Known rows, with every way that one mark hangs from another
K855[K308]: [-1.06 -2.53  0.26 -3.07  1.46  0.85  0.22 -3.48 -1.26 -3.15  0.91 -1.42
 -3.41 -1.91  0.76 -0.35 -1.51 -0.92 -1.75 -2.35 -2.70  5.02  2.42 -0.01
 -0.81  0.32]
K594[K589]: [-1.30 -2.90  0.09 -1.66  0.67  2.35 -0.75  0.59 -2.54 -3.90  0.34 -0.13
 -0.96 -2.59  0.81 -0.59 -2.72 -1.39 -0.11 -1.30  1.87  3.30  1.37  0.82
 -0.68  0.36]
K589[K308]: [-0.95 -2.66 -2.42 -3.08  0.00  1.37 -0.26 -0.60 -1.35 -3.02  1.91 -1.49
 -7.42 -1.86  0.42 -0.01 -1.90 -1.34 -2.18  0.29 -1.52  4.00  0.24  0.50
 -0.72  1.68]
K198[K308]: [-1.45 -1.71 -0.35 -2.94 -0.13  1.54 -0.17 -0.40 -2.46 -2.08  1.53 -2.47
 -2.88 -2.66  0.09 -1.17 -3.87 -0.29 -0.74  0.16 -1.61  1.13  1.12  0.70
  0.04  0.83]
K594[K8 K589[K308]]: [-1.65 -2.51 -1.82  2.48  0.23  1.87 -0.69  0.65 -3.08 -3.86  1.81  0.25
 -2.23 -3.31  0.65  0.20 -0.93 -0.74 -1.40  0.38  2.58  3.48  0.70  0.06
 -0.20 -0.09]
K308[K198 K589[K594] K855]: [ 0.63 -0.66 -1.93 -2.43  1.86 -1.96  2.42 -2.13  2.75 -3.66  0.90 -0.71
 -0.94  2.92  1.32 -2.87 -1.60 -2.28 -1.31 -0.90 -1.33  1.60 -2.10  0.55
 -0.16 -0.45]
K589[K594[K308]]: [ 0.20 -1.49 -2.44 -3.39  0.43  1.77  2.17  2.12 -2.70 -4.13 -2.12 -1.15
  1.72 -0.03  0.01 -0.98  0.35 -0.77 -2.05 -1.76 -2.93  3.89  0.84 -0.57
 -1.47  0.77]
K855[K308[K198 K594]]: [-0.86 -1.07 -0.53 -3.67  2.59  0.16  0.65 -3.46  1.91 -2.61  0.64 -0.55
 -3.06 -0.72  2.29 -0.50 -2.80 -1.08 -0.95 -2.38 -1.41  1.21  0.03 -1.62
  0.60 -3.68]
K594[K8 K159 K589[K308]]: [-1.73 -2.04 -1.48  1.94 -0.56  1.92 -1.35  3.19 -3.18 -1.92  2.25  0.94
 -1.52 -3.49 -0.13  3.22 -0.40 -1.01 -0.60 -0.51  3.32  3.67  1.18  0.07
  0.05 -0.30]
K594[K159]: [-0.78 -2.42  0.74 -3.80  0.05  1.66 -0.45  1.78 -1.52 -1.29  1.44 -0.96
 -3.14 -2.29  0.28  2.00 -2.05 -1.26 -0.17 -1.67 -0.85  3.82  1.30  0.97
  0.30  0.97]
K8[K308[K589 K594[K159] K855]]: [-0.83 -2.28 -1.15 -2.14  0.66 -3.50  0.43  0.61  2.41  0.10  1.85 -1.44
 -3.77 -0.91  0.51  2.38 -2.57 -1.69  0.66 -2.50  2.23  3.80 -3.14  2.44
  0.52 -2.79]
K308[K594]: [-1.59 -2.07 -0.62 -2.62  0.86  2.25  0.31 -0.40 -0.05 -2.24  0.79 -2.10
 -3.55 -1.18  0.66 -0.05 -3.28 -0.12  0.03 -1.26 -0.09  2.70 -0.79  0.66
  0.34 -2.19]
K308[K589 K855]: [-1.11 -1.55 -1.02 -1.77  0.61 -1.15  0.97 -2.08  1.74 -3.28  0.88 -1.99
 -3.68 -0.45  0.61 -1.31 -3.35 -1.36  0.25 -1.20 -0.14  4.01 -1.32  3.06
  0.50  0.76]
K8[K308]: [-0.20 -4.42  0.24 -3.41  0.98 -1.28  0.01 -0.38 -1.95 -1.73  0.91 -1.72
 -5.64 -1.88  0.97 -0.59 -1.60 -1.84 -1.83 -1.05 -1.63  4.16  0.75  0.46
 -1.58  0.78]
K855[K308[K594]]: [-1.43 -1.79 -0.70 -2.46  1.65  1.40  0.30 -3.34 -0.19 -2.47  1.06 -1.67
 -3.52 -1.62  0.70  0.15 -2.38 -0.21 -0.74 -3.42 -1.03  4.08  0.43 -0.16
 -0.26 -2.58]
K855[K308[K198 K589]]: [-0.95 -1.14  0.20 -3.56  3.69 -3.08  0.11 -2.92  1.82 -3.80  1.28 -0.48
 -2.96 -1.79  2.78 -1.76 -2.36 -1.85 -2.03 -1.71 -1.40  2.23 -0.34 -0.89
  0.44 -1.33]
K308[K855]: [-1.03 -2.44 -0.75 -2.52 -0.49  1.76  0.87 -2.81 -0.16 -2.23  0.16 -2.20
 -3.93 -0.43  0.24 -0.55 -3.10 -1.25  0.41 -0.63 -1.55  4.08  0.61  2.41
 -0.16  1.82]
K8[K594]: [-0.30 -4.18 -0.27 -2.63 -0.57  3.08  0.41 -0.66 -2.11  0.57  0.67 -2.36
 -1.72 -2.34  0.73 -1.75 -1.59 -1.44 -1.09 -1.97 -1.43  3.96  1.05  0.35
 -0.22  0.70]
K855[K308[K594[K8]]]: [-2.79 -1.82  0.01  1.14  1.37  1.15  0.58 -3.06 -0.29 -2.33  0.52 -1.40
 -1.17 -1.93  1.00  0.44 -1.60  0.70 -0.54 -2.60 -0.10  4.61  0.66 -0.65
  0.27 -3.80]
K855[K308[K198 K589 K594[K159]]]: [-0.99 -0.15 -0.03 -3.67  3.34 -2.16 -0.17 -0.45  3.06 -1.97  2.06  0.07
 -1.60 -1.27  2.08  1.60 -2.40 -0.95 -0.61 -3.39  0.79  1.58 -1.58 -0.77
  1.52 -4.82]
K198[K308[K855]]: [-1.51 -1.29 -1.64 -2.35 -1.02  1.28  0.76 -3.11 -1.18 -1.79  0.78 -2.92
 -2.83 -1.17 -0.61 -0.89 -4.17 -0.73  0.49 -0.29 -1.77  1.34  0.65  2.28
  0.11  1.68]
K198[K308[K589 K855]]: [-2.10 -0.80 -1.83 -1.40  0.29 -1.41  0.61 -2.10  0.70 -2.85  1.29 -2.78
 -2.31 -1.23 -0.07 -1.72 -4.40 -0.69 -0.04 -0.49 -0.19  1.49 -1.19  2.79
  0.52  0.62]
K8[K308[K594[K589]]]: [-0.92 -3.54 -0.29 -1.31  1.35  0.17 -0.42  0.70 -1.57 -2.10  1.27 -0.14
 -2.35 -2.53  1.06  0.28 -2.33 -1.49 -0.56 -2.33  3.20  2.42 -0.65  0.38
 -1.06 -2.92]

Rows
[-1.15 -3.58  0.36  1.05 -0.48 -1.64  1.53 -2.65 -0.91 -0.70  0.24 -1.87
 -3.19 -0.99  0.45 -0.39 -1.23 -1.38 -0.07 -0.22 -0.66  4.65  0.46  1.04
 -0.55  0.34]  K594[K8[K308[K855]]]
[-1.78 -0.48 -2.52 -1.63 -0.97  1.98  0.66 -2.90  0.69 -1.28  1.15 -3.06
 -2.22 -0.98 -0.38 -0.23 -5.22  0.14  1.24 -1.04 -0.03  0.48 -0.98  1.92
  0.67 -1.63]  K198[K308[K594 K855]]
[-2.17 -1.51 -0.68  1.87  0.00  2.07  0.67  2.74 -3.84 -4.31 -2.37  0.17
  4.58 -3.60  0.73 -0.17 -0.98  0.08  0.23 -0.77  2.42  3.27  2.01 -0.23
 -0.11 -0.59]  K594[K8 K308 K589]
[-1.12 -1.42 -0.05  1.25  1.57 -1.79  1.16  0.51 -0.85 -2.14  1.91  0.03
  1.85 -0.81  0.11  0.97  1.47 -0.32 -2.34 -3.92 -0.58  6.22  0.24 -0.97
 -0.46 -1.99]  K855[K308[K589[K594[K8 K159]]]]
[-2.64 -0.43  0.21  0.67  3.84 -2.92  0.87 -2.73  2.89 -3.27  1.08 -0.48
 -0.43 -1.31  2.80 -1.24 -2.20 -0.07 -0.81 -1.57  0.85  1.71 -1.63 -1.29
  1.40 -5.45]  K855[K308[K198 K589 K594[K8]]]
[ 0.43 -1.23 -0.91 -2.96  2.94 -2.13  1.56  0.43  1.38 -3.97  1.49 -0.22
 -1.09  1.04  1.96 -3.19 -1.16 -1.94 -2.57 -0.58 -1.33  1.47 -1.85 -0.98
 -0.45 -1.25]  K308[K198 K589[K594]]
[-1.03 -0.70 -1.46 -2.96  0.84  1.19  1.30 -3.25  3.06 -1.87  0.07 -1.43
 -3.43  1.35  1.66 -0.68 -4.45 -1.00  1.27 -0.33 -0.06  0.34 -1.65  0.81
  1.30 -2.49]  K308[K198 K594 K855]
[-2.29 -0.43 -1.27  0.84 -0.33 -1.51  1.71  2.51  0.21 -2.21 -1.52 -1.18
  2.74 -1.78 -0.11  2.13 -0.71 -0.11  1.24 -1.78  1.11  4.09 -0.53  1.87
  1.66 -0.39]  K594[K8 K159 K308[K589 K855]]
[-1.97 -0.62 -1.66 -1.50  1.58 -0.63  0.01  0.28  0.84 -2.91  2.04 -2.97
 -2.06 -2.44  0.70 -1.46 -5.02  0.34 -0.24 -0.96  1.24  0.43 -2.58  0.96
  1.25 -3.23]  K198[K308[K589 K594]]
[ 0.80 -4.24  0.72 -2.79  0.57 -0.08 -0.46  2.28 -2.57  2.69  1.16  1.16
  1.32 -2.85  1.70  0.79 -0.52 -3.47 -1.29 -2.79  2.35  0.68  1.28 -1.28
 -0.66 -0.79]  K8[K308[K198] K594[K159 K589]]
[-0.09 -1.32 -3.40 -3.52  0.24  0.15  0.74 -3.61  1.21 -2.21  1.37 -0.92
 -6.61  0.70  1.00 -0.47 -2.95 -2.31 -1.26  1.30 -1.52  1.06 -0.62  0.58
  0.15  1.44]  K589[K308[K198 K855]]
[-0.65 -1.53 -1.75  0.43  0.17  1.68  2.66  2.31 -3.01 -3.90 -2.13 -1.20
  3.90 -0.97  0.05 -0.92  1.02  0.34 -1.44 -0.76 -2.27  4.19  1.13 -1.10
 -1.06 -0.37]  K589[K594[K8 K308]]
[-0.79 -0.09 -0.98 -2.71  1.39 -1.38  0.74  0.25  4.53 -0.97  1.34 -0.74
 -1.67  0.37  1.31  1.54 -3.93 -1.43  1.21 -1.20  1.92  0.33 -3.29  1.51
  2.25 -3.61]  K308[K198 K589 K594[K159] K855]
[ 0.39 -5.57  0.68 -3.35 -0.84  0.50 -0.01  1.78 -2.82  3.41  1.30 -1.58
 -2.56 -3.36  0.50  1.25 -0.01 -2.44 -1.43 -3.03 -0.70  4.27  1.13 -0.21
 -0.96  0.67]  K8[K308 K594[K159]]
[-0.62 -1.43  0.05  0.57  2.91 -2.06  1.87  0.79  0.81 -3.87  1.14  0.02
  1.34  0.77  2.20 -3.30 -0.77 -0.78 -1.67  0.20 -0.62  1.90 -1.73 -1.40
  0.20 -2.51]  K308[K198 K589[K594[K8]]]
[ 0.30 -5.07  0.41 -2.73  0.63 -2.25 -0.50  2.49 -1.03  2.32  1.81 -1.56
 -2.05 -3.12  1.12  0.55 -0.02 -2.59 -2.07 -3.29  0.50  4.43 -0.88  0.54
 -0.42 -0.24]  K8[K308[K589] K594[K159]]
[ 0.52 -0.77 -0.50 -3.40  3.36 -2.68  0.98  0.18  1.38 -2.68  2.16  0.71
  0.26  0.53  1.30  0.14  0.45 -2.36 -2.93 -3.64 -1.99  2.80 -0.46 -1.63
 -0.32 -1.67]  K855[K308[K198 K589[K594[K159]]]]
[-0.50 -0.10 -0.64 -4.44  2.04 -1.99  0.56  4.52  0.86 -2.97 -0.83 -0.05
  1.00 -2.62  1.86  0.80 -1.87 -1.15 -0.37 -1.38  0.16  0.74 -0.78 -0.48
  1.60 -0.63]  K594[K159 K308[K198 K589]]
[-0.85 -0.91 -2.48  0.65 -1.53  1.62  2.95  2.39 -1.71 -1.69 -2.40 -0.70
  4.91  0.93 -1.02  2.24  1.08 -0.29  0.38 -1.84 -1.34  4.58  1.31  0.45
 -0.48  0.09]  K589[K594[K8 K159 K308[K855]]]
[-2.76 -1.65 -0.08  1.92  1.80 -0.63  0.62  0.74  1.41 -3.28  1.26 -1.55
 -1.46 -2.26  1.42 -1.03 -2.93  0.77  0.07 -1.14  2.04  3.36 -2.58  0.81
  1.39 -4.15]  K308[K589 K594[K8]]
[-2.84 -1.42 -1.48  3.54 -0.35  2.70  0.76 -1.58  0.10 -2.58 -0.10 -0.68
  1.93 -0.75  0.40  0.38 -3.12  0.10  2.34 -1.18  4.38  2.64 -0.38  1.67
  0.74 -3.45]  K308[K594[K8 K589] K855]
[-1.71  0.07 -0.86 -0.80 -0.48  0.49  2.01  1.22  0.05 -1.20 -2.33 -0.36
  2.77 -1.33  1.02  1.86 -1.04 -0.89  1.71 -0.16 -0.52  1.14  1.14  0.00
  1.69 -0.28]  K594[K8 K159 K308[K198 K855]]
[-2.10 -0.88  0.02  0.22  0.79 -1.51  0.73  5.14 -1.01 -3.10 -1.15 -0.77
  2.72 -4.03  0.41  1.81 -0.74  0.20  0.27 -1.21  1.11  3.86 -0.14  0.48
  1.52 -0.77]  K594[K8 K159 K308[K589]]
[-1.29 -3.23  0.60  0.35 -0.87 -1.47  1.11 -0.45 -0.81  1.15  0.87 -1.32
 -1.90 -1.63  0.14  2.28 -0.34 -1.64  0.54 -1.02 -0.09  4.86  0.91  1.34
 -0.01  0.46]  K594[K8[K308[K855]] K159]
[-1.28 -3.70  1.89  0.46  1.54 -4.20 -0.04  3.03 -0.71 -0.60  2.01 -0.70
 -1.93 -3.58  0.75  1.40 -0.59 -1.09 -0.93 -1.30  1.28  4.65 -0.81  0.60
  0.04 -1.27]  K594[K8[K308[K589]] K159]
[-0.85 -2.41 -3.18  1.12 -0.09  1.30  1.16  0.31 -2.22 -2.86  1.60 -0.46
 -3.23 -0.44 -0.23 -0.86  0.72 -0.66 -3.10  0.58 -1.73  4.79 -0.08 -0.97
 -1.55  0.08]  K589[K308 K594[K8]]
[-0.19 -1.98 -0.59 -2.48  0.94 -0.58  0.36  3.54 -0.13 -2.27  1.88 -0.44
 -0.84 -0.68 -0.02  0.41 -0.21 -1.50 -1.57 -2.50 -0.49  4.39 -1.01  0.76
 -0.37 -0.48]  K308[K589[K594[K159]]]
[-1.80 -0.63 -3.90  0.96  0.15  0.41  1.32 -3.09  2.62 -1.70  1.09 -0.80
 -4.07  0.44  1.46  0.05 -3.07 -0.39  0.26  1.51  0.86  0.84 -2.38  0.04
  1.11 -2.88]  K589[K308[K198 K594[K8] K855]]
[-1.87 -1.25  0.09 -0.46 -0.48  1.53  1.00  4.19 -2.80 -1.73 -1.90 -0.86
  2.22 -3.56  0.22  2.53 -0.20  0.48  0.47 -0.84 -0.59  3.87  1.84 -0.08
  0.86  0.02]  K594[K8 K159 K308]
[ 0.02 -1.56 -2.28 -1.40  0.57 -0.93  1.97 -1.60  1.46 -3.42  1.03 -1.68
 -1.45  1.93 -0.17 -1.98 -1.44 -1.72 -1.07 -1.71 -1.06  4.49 -1.92  1.87
 -0.76  0.39]  K308[K589[K594] K855]
[-2.92  0.02 -2.01  3.81 -0.62  2.57  0.51 -1.63 -1.10 -1.70  1.00 -1.51
  2.86 -1.71 -0.12 -0.07 -4.22  0.88  2.25 -0.87  4.11  0.29 -0.21  1.52
  0.67 -3.40]  K198[K308[K594[K8 K589] K855]]
[-1.12 -1.35 -1.09 -2.27 -0.19  2.40 -0.28  5.07 -3.55 -3.26 -1.67  0.59
  3.50 -3.92  0.05  3.00 -1.14 -0.97  0.58 -2.43  2.28  2.81  2.35  0.52
  0.17  0.36]  K594[K159 K308 K589]
[-0.90 -1.01 -0.59 -2.96  1.85 -2.22  1.10 -2.64  3.10 -3.33  0.70 -1.01
 -3.06  0.31  1.92 -2.11 -3.72 -1.99 -0.01  0.07 -0.13  1.05 -1.82  1.44
  1.16 -0.24]  K308[K198 K589 K855]
[-3.26 -0.19 -0.37  1.48  0.50 -0.64 -0.09  2.95  0.17 -1.01  2.52 -2.10
  0.81 -3.89  0.09  1.39 -3.62  1.08  0.83 -0.86  2.90  0.88 -2.07  0.76
  2.02 -4.49]  K198[K308[K589 K594[K8 K159]]]
[-1.17 -1.28 -1.18  0.61  0.64  0.97 -1.06  2.44 -1.73 -1.84  1.99  2.37
 -0.89 -2.84  1.20  2.13 -1.02 -1.73 -0.81  0.96  3.17  0.94  0.81 -1.13
  0.76 -0.76]  K594[K8 K159 K589[K308[K198]]]
[-1.97 -1.14  0.21 -0.07  1.71  1.06  0.95 -0.66  1.36 -1.69  0.40 -0.89
 -0.88 -1.07  2.25 -1.21 -3.50  0.05  0.63  0.72  0.48  0.39 -0.80 -0.96
  1.62 -4.17]  K308[K198 K594[K8]]
[-0.92 -2.87  1.98 -0.53  2.84 -5.28  0.26  2.71  0.72 -0.75  1.61  0.29
 -1.70 -2.67  2.53  0.40 -0.78 -1.76 -1.17 -0.28  0.96  1.95 -1.19 -1.12
  0.91 -2.41]  K594[K8[K308[K198 K589]] K159]
[ 0.74 -4.53  0.47 -3.16  2.41 -3.50  0.45 -0.30  0.63  1.17  1.19 -1.16
 -2.67 -2.25  3.04 -3.01 -1.31 -3.19 -2.53 -1.27 -0.45  1.60 -1.65 -1.04
 -0.19 -1.28]  K8[K308[K198 K589] K594]
[-1.98 -1.05 -1.38  0.77 -0.95  1.17  2.32 -0.73 -0.98 -2.97 -3.01 -1.99
  1.47 -1.36  0.05 -0.08 -1.31  0.26  1.03 -0.36 -0.94  4.05  1.03  1.09
  0.31  0.71]  K594[K8 K308[K855]]
[-0.84 -2.49  0.09  0.38 -0.37  1.80  1.28  2.64 -2.47 -1.08  1.49 -0.26
  1.10 -0.51 -0.17  1.36  0.89 -0.54 -0.71 -1.16 -1.07  4.89  1.28 -0.43
 -0.55 -0.38]  K589[K594[K8 K159]]
[-1.97 -0.60 -1.50  2.06 -1.32  2.00  1.22  2.58 -2.35 -2.18 -2.24  0.53
  5.79 -2.65 -0.59  3.19 -0.47 -0.28  2.13 -1.70  2.93  3.35  2.14  1.33
  0.75 -0.19]  K594[K8 K159 K308[K855] K589]
[-3.00 -1.35  0.01  1.99  2.48 -1.73  0.53 -2.16  1.24 -3.52  1.18 -1.34
 -0.99 -1.97  1.22 -0.45 -1.86  0.63 -0.85 -2.70  1.30  4.67 -1.54 -0.34
  0.91 -4.56]  K855[K308[K589 K594[K8]]]
[-0.13 -2.65 -0.40 -2.27  2.56 -1.10 -0.07  0.62 -0.08 -1.91  1.03  0.61
 -1.54 -1.42  2.87 -0.49 -2.79 -2.20 -0.65 -0.88  3.13 -0.59 -0.76 -1.28
 -0.32 -3.98]  K8[K308[K198 K594[K589]]]
[-1.83 -0.69 -0.19  1.86  2.94  0.81  0.11 -2.43  0.24 -3.02  0.60  1.24
  2.85 -2.04  2.31 -0.20 -2.07 -0.09  0.14 -1.92  2.74  1.18  1.04 -2.08
  0.43 -5.42]  K855[K308[K198 K594[K8 K589]]]
[-0.16 -1.22 -3.61 -1.55  0.25  0.68 -0.11 -2.57  0.56 -3.44  1.16  0.87
 -3.85 -0.14  0.96 -0.15 -2.96 -2.90 -0.70  0.59  1.53  0.45 -0.15  0.80
 -0.16  0.73]  K594[K589[K308[K198 K855]]]
[-1.67 -0.84 -0.78  1.28  0.59 -1.02  0.68  3.25 -1.45 -1.51  2.54 -1.27
  2.66 -1.71 -0.49  0.05 -0.96  0.17 -0.98 -1.43  0.39  2.38 -0.79 -0.04
  0.36 -1.60]  K198[K308[K589[K594[K8 K159]]]]
[-1.48 -0.18 -1.51  1.37  0.26  1.08  1.84 -0.21 -0.76 -3.82 -2.87  0.68
  5.27 -0.87  1.36 -0.45 -1.68 -0.73  1.39 -0.02  1.90  0.27  1.42 -0.06
  0.73 -0.57]  K594[K8 K308[K198 K855] K589]
[-1.65 -0.92  0.22  1.49  1.88  1.92  0.18  0.66  0.05 -2.94  0.29  0.76
  1.89 -1.56  2.33 -0.76 -3.22 -0.20  1.26  0.07  3.90 -0.35 -0.43 -1.06
  1.27 -4.63]  K308[K198 K594[K8 K589]]
